Each row comes from the steps of one walk. Every step used is in the known rows, and no mark comes twice. Write the walk behind each row, first mark first.
(in the rows, 128 means zero)
Known rows:
rakol-misu-gosem: [187 124 113  55 144 155 134 130 138 152 152 175 127 126 128 114 145  81
 124 132 114 141 137 145 133 119 132 171 175 115 134]
rakol-misu: [170 124 104 114 150 132 133 118 149 138 147 150 136 138 131 143 110 117
 108 179 122 129 135 130 124 145 168 144 144 118 128]
vome-kinel-tetip-tapek-kelog: [149 114 185  82  99 131 120 127 174 140 113 144 139 110 113  94 130 125
 135 159  86 131 101 116 142 131  97 112 100 129 128]
bibu-kasa-tapek-kelog: [150 123 168  68 106 132 127 125 163 129 118 133 142  78 108  83 115 113
 104 161 118 135 116 129 161 110 117 110  69 130 130]
bise-foru: [ 97 116 156 156 129 159 119 112 126 142 146 137 143 155 121 129 136 118
 133  92 102 125 128 128 145 142 157 108 114 105  87]
luso-kasa-tapek-tetip-bibu: [175 134 166 111 107 115 122 106 140 144 131 138 116 157 100  83 138 100
 108 150 124 127 108 117 130 129  57 102 102 140 148]
gosem-misu-rakol: [169 121 107 142 142 133 145 103 112 152 145 171 120 122 115  85 150 154
 125 156 104 126 145 144 143  81 131 150 128 143 109]
tapek-tetip: [176 124 181  94 116 119 121  94 142 130 122 119 125 140 117 150 147 118
 139 158 112 133 114 116 148 132  96 116 125 130 115]
kasa-tapek-kelog-bibu-tetip: [138 141 194 152 106 127 119 120 111 123  99 146 146 145 111  70 143 113
 127 141 137 126 127 158 149 123 103 118 102 127 150]
kinel-tetip: [198 129 172  97 120 120 118 126 134 128 107 129 146 150 135 137 155 113
 163  82 104 133 126 121 143 127 104 125 127 124 125]
tapek-kelog: [142 129 189  68 113 136 123 117 160 140 109 140 122  95 111 117 113 132
 120 186 106 130 112 121 145 127 123 112 100 111 123]
vome-kinel-tetip-bibu-kasa-tapek-kelog: [166 129 169  58 106 128 121 122 168 133 113 148 141  94 107  61 121 117
 111 130 107 133 111 134 151 101  98 114  74 136 134]
fekagog-misu-gosem-luso-kasa: [162 111 117  57 122 153 138 135 145 175 192 154 142 150 100 118 132  85
 118 121  97 145 142 124 133 116 104 160  73 103 161]
misu-vome-kinel-tetip-bibu-kasa: [168 140 114 142 114 137 124 132 122 104 138 141 117 174 127  49 140  79
 123 108 121 126 136 148 116 116  73 144  97 150 110]
luso-kasa-tapek: [140 114  98  87 113 122 134 144 148 150 142 128 164 105 107  97 137 109
 108 116 125 138 125 116 150 115 129 122  86 140 160]
luso-kasa-tapek-tetip-bibu-kelog: [163 136 145 119 118 118 128 105 137 129 123 162 145 154 108  31 118 106
 117 121 125 123 114 140 143 126  76 129  78 164 160]
fekagog-misu-gosem-luso-kasa-mivi: [199 121 144  72 140 146 139 138 130 171 174 127 157 133 108  87 147 134
  97 152 105 158 146 140 152 109 150 130  59 115 162]
fekagog-misu-vome-kinel-tetip-bibu-kasa-tapek: [172 131 101 108 113 131 132 131 136 128 141 145 156 134 122  31 133 100
 107 110 122 132 130 159 139  96 107 138  93 157 138]
kelog-bibu-kasa-tapek-tetip-kinel: [139 116 130 156  95 135 133 115 151 131 117 129  94 146 100  78 156 105
 110 104 123 119 120 149 137 113  89 122 105 168 141]
luso-kasa: [128 117 100  88 115 130 133 143 144 148 152 130 142 141 107 127 136  94
 121 156 117 135 133 106 125 139 126 140  91 118 141]
tetip-tapek: [ 99 107 122 184 108 129 132 144 136 123 146 120 138 136 123 104 133 106
 123 146 124 128 114 116 122 149  98 116 119 145 138]
kinel-tetip-tapek: [149 108 152 163 102 122 125 142 140 125 131 122 151 152 129 110 152  97
 148 116 108 132 113 111 133 148  81 115 117 144 136]
vome-misu-bise: [150 139  98  81 138 132 127 109 123 130 135 193 139 127 132  55 154 134
 122  99  94 149 120 144 122 111 193 167 170 155  99]
kinel-tetip-tapek-kelog-bibu: [138 129 199 115  93 149 120 128 130 130  91 137 100 140 101 100 146 116
 127 158 109 128 116 141 135 127 137  99 131  95 154]
misu-vome-kinel-tetip-tapek-kelog: [162 117 184  83  94 140 122 127 175 143 109 145 133 115 112  81 134 122
 136 186  74 129 101 120 148 130  98 116 108 133 118]
vome-kinel-tetip-tapek: [136 108 121 150 110 121 124 142 148 129 134 135 154 149 128  95 150 118
 150  89  99 131 112 121 124 137  91 129 129 153 136]
fekagog-misu: [140 129 128  89 130 133 137 113 133 148 155 143 156 147 131 112  99 117
 118 196 122 134 135 156 115 130 159 154 126 105 140]
tapek-tetip-kinel: [138 116 138 150 105 130 132 110 160 141 118 131  92 151 107 108 148 118
 124 123 113 116 115 135 128 128  81 128 118 164 128]
misu-fekagog: [153 121 109 107 151 129 126 144 114 144 130 146 125 134 123 128 151 104
 142 215 106 134 131 145 134 124 153 151 134 129 128]
vome-misu-gosem-luso-kasa: [167 112 110  61 130 152 134 126 144 171 186 158 137 142  98 115 144  95
 119  93  97 146 136 122 130 119 113 162  79 116 152]
tapek-tetip-bibu-kelog: [156 141 156 137 125 120 126 100 128 119 116 162 130 160 117  41 114 116
 124 118 126 119 114 146 135 129  77 130  95 159 148]
gosem-misu: [153 118 127 137 165 140 138  99 139 139 162 150 135 114 119 144 131 157
 110 115 109 119 139 126 135 109 116 140 100 123 121]

Write each row's walk:
[168 131  96 115 133 126 136  96 106 150 128 176 125 127 121  55 155 148
 132 157 113 137 132 160 123 101 176 163 156 152 103] : vome-misu-rakol
[112 125 147 188  97 135 131 129 138 136 102 151 109 148 101  47 146 116
 114 109 131 112 123 163 131 119  84 128 100 164 155] : kasa-tapek-kelog-bibu-tetip-kinel
[135 143 131 153 130 124 130 116 121 118 117 166 131 152 123  30 106 119
 120 104 134 116 121 152 127 128  91 136  96 158 151] : tetip-bibu-kelog
[105 127 129 216 105 135 132 131 125 129 110 146 102 172 110  62 150 112
 122  97 136 110 130 165 118 128  84 139 116 163 149] : kelog-bibu-tetip-kinel
[153 136 138 152 111 126 125 115 120 100 148 125 112 166 118  79 131  68
 108 139 143 129 131 136 120 129  63 126  82 141 117] : tapek-tetip-bibu-kasa
[174 140 144 155 136 130 132 139 107 115 142 107 133 138 124  54 142 128
  87 149 143 144 142 148 137 117 128 108  66 143 133] : tetip-bibu-kasa-mivi
[163 139 153 132 123 117 127 102 131 121 115 161 139 149 115  30 116 117
 119 105 128 120 112 147 144 123  79 124  91 167 154] : kasa-tapek-tetip-bibu-kelog
[134 136 183  90 102 148 122 123 129 136  89 139 103 112  97  96 136 135
 111 150 121 128 121 151 143 106 159  99 127  98 161] : kasa-tapek-kelog-bibu
[175 138 175 126 112 114 120 100 134 137 122 137 111 152 107  83 135 112
 112 139 126 125 106 125 130 125  58 100 113 145 144] : kasa-tapek-tetip-bibu
[148 131 139 113  96 158 128 130 128 110 129 142 120 159 113  54 138  81
 117 165 109 132 137 168 127 113 136 145 102 117 124] : fekagog-misu-vome-kinel-tetip-tapek-kelog-bibu-kasa
[109 122 122 208 110 127 134 131 137 131 121 145 118 160 118  67 142 112
 124 101 133 112 127 152 122 132  67 143 102 178 138] : bibu-tetip-kinel
[181 119  93  97 165 132 130 136 129 151 144 162 131 141 125 137 139  96
 128 252 103 134 136 147 132 136 180 162 145 124 129] : rakol-misu-fekagog
[127 117 197 131  96 128 123 126 157 130 119 139 146 114 111  83 120 107
 123 199 110 130 104 118 146 145  78 110  82 133 129] : bibu-tetip-tapek-kelog
[184 114 168  19 112 144 130 124 181 170 141 159 144  81  93  96 119 108
 101 166  92 142 117 119 165 108 120 122  72 114 152] : rakol-misu-gosem-luso-kasa-tapek-kelog
[177 129 189  66 101 129 122 121 161 130 110 139 138  95 108  70 122 104
 111 147 113 134 112 128 158 110  92 103  68 130 134] : kinel-tetip-bibu-kasa-tapek-kelog
[141 112 133 143 102 126 133 113 164 145 117 130 103 134 104  93 151 122
 117 107 116 118 112 137 141 117  81 121 110 175 139] : kasa-tapek-tetip-kinel
[125 135 146 126 103 150 127 131 116  99 124 125 105 139 111  87 131  84
 108 144 139 132 141 154 128 116 134 127  92 109 130] : tapek-kelog-bibu-kasa
[139 128 106 142 115 122 131 136 126 116 140 127 145 118 118  56 127  95
  96  96 149 132 129 141 139 104  95 116  81 157 146] : tetip-bibu-kasa-tapek
[105 112 141 217 104 119 128 140 124 116 145 127 164 155 127  78 140  96
 131 144 134 127 118 125 130 155  65 124 103 159 138] : bibu-tetip-tapek
[169 115 109 113 177 138 133 124 123 152 154 162 129 125 118 138 153 124
 130 208  93 128 139 144 140 110 145 160 114 126 123] : gosem-misu-fekagog
[144 130 140 125  96 156 125 136 126 104 120 137 112 153 112  60 147  85
 120 143 111 131 135 158 130 113 125 135 102 125 121] : misu-vome-kinel-tetip-tapek-kelog-bibu-kasa
[135 143 199 155 107 130 118 118 107 120 100 147 136 155 113  80 144 111
 132 149 134 125 129 156 140 130 100 123 109 120 144] : tapek-kelog-bibu-tetip
[160 130 176  53 109 162 125 113 134 157 116 161 106 116  85  83 148 121
 107 125 105 138 124 157 142  98 160 123 115  95 167] : vome-misu-gosem-luso-kasa-tapek-kelog-bibu
[175 130 117  46 145 153 128 109 126 151 144 181 130 115 126  88 165 101
 132  89 114 144 127 158 120 111 140 183 172 127 123] : vome-misu-gosem
[166 128 122 131 112 120 128 136 128 116 134 128 151 124 120  61 137  89
 108  80 140 134 128 138 145 105  87 116  80 155 145] : kinel-tetip-bibu-kasa-tapek
[170 132 149 123 121 122 129 102 137 134 135 163 142 156 104  34 116 113
 115  99 119 124 116 142 147 120  67 126  60 162 165] : gosem-luso-kasa-tapek-tetip-bibu-kelog
[194 129 160  52 108 139 124 119 175 140 115 158 138 102 108  55 121 113
 105 174  93 131 114 139 155 105 113 122  86 138 123] : rakol-misu-vome-kinel-tetip-bibu-kasa-tapek-kelog
[100 117 149 224  98 127 126 140 111 113 133 130 148 166 119  74 149  93
 128 142 136 126 121 138 125 150  80 119 114 145 151] : kelog-bibu-tetip-tapek
[119 134 116 156 113 147 128 136 100  93 133 121 109 155 119  91 138  82
 113 115 149 131 149 157 119 116 137 133 105 117 132] : kelog-bibu-kasa
[178 123 165 100 105 122 123 102 135 119 123 116 134 132 108 112 156  99
 120 130 125 139 121 133 160 111 102 109 103 139 134] : kelog-bibu-kasa-tapek-tetip
[152 128 173  76 103 132 126 123 159 131 117 138 133  88 105  68 112 107
  99 164 121 132 113 130 153 110 102 105  69 132 135] : tetip-bibu-kasa-tapek-kelog
[196 131 110 118 127 159 136 122 141 142 132 152 118 149 130 101 133 123
 116 239  89 122 135 143 143 137 160 150 156 136  94] : rakol-misu-vome
[168 124  97  87 167 129 124 115 117 150 137 166 132 131 123 110 158 118
 137 208 103 139 126 160 119 129 189 174 144 134 116] : vome-misu-fekagog
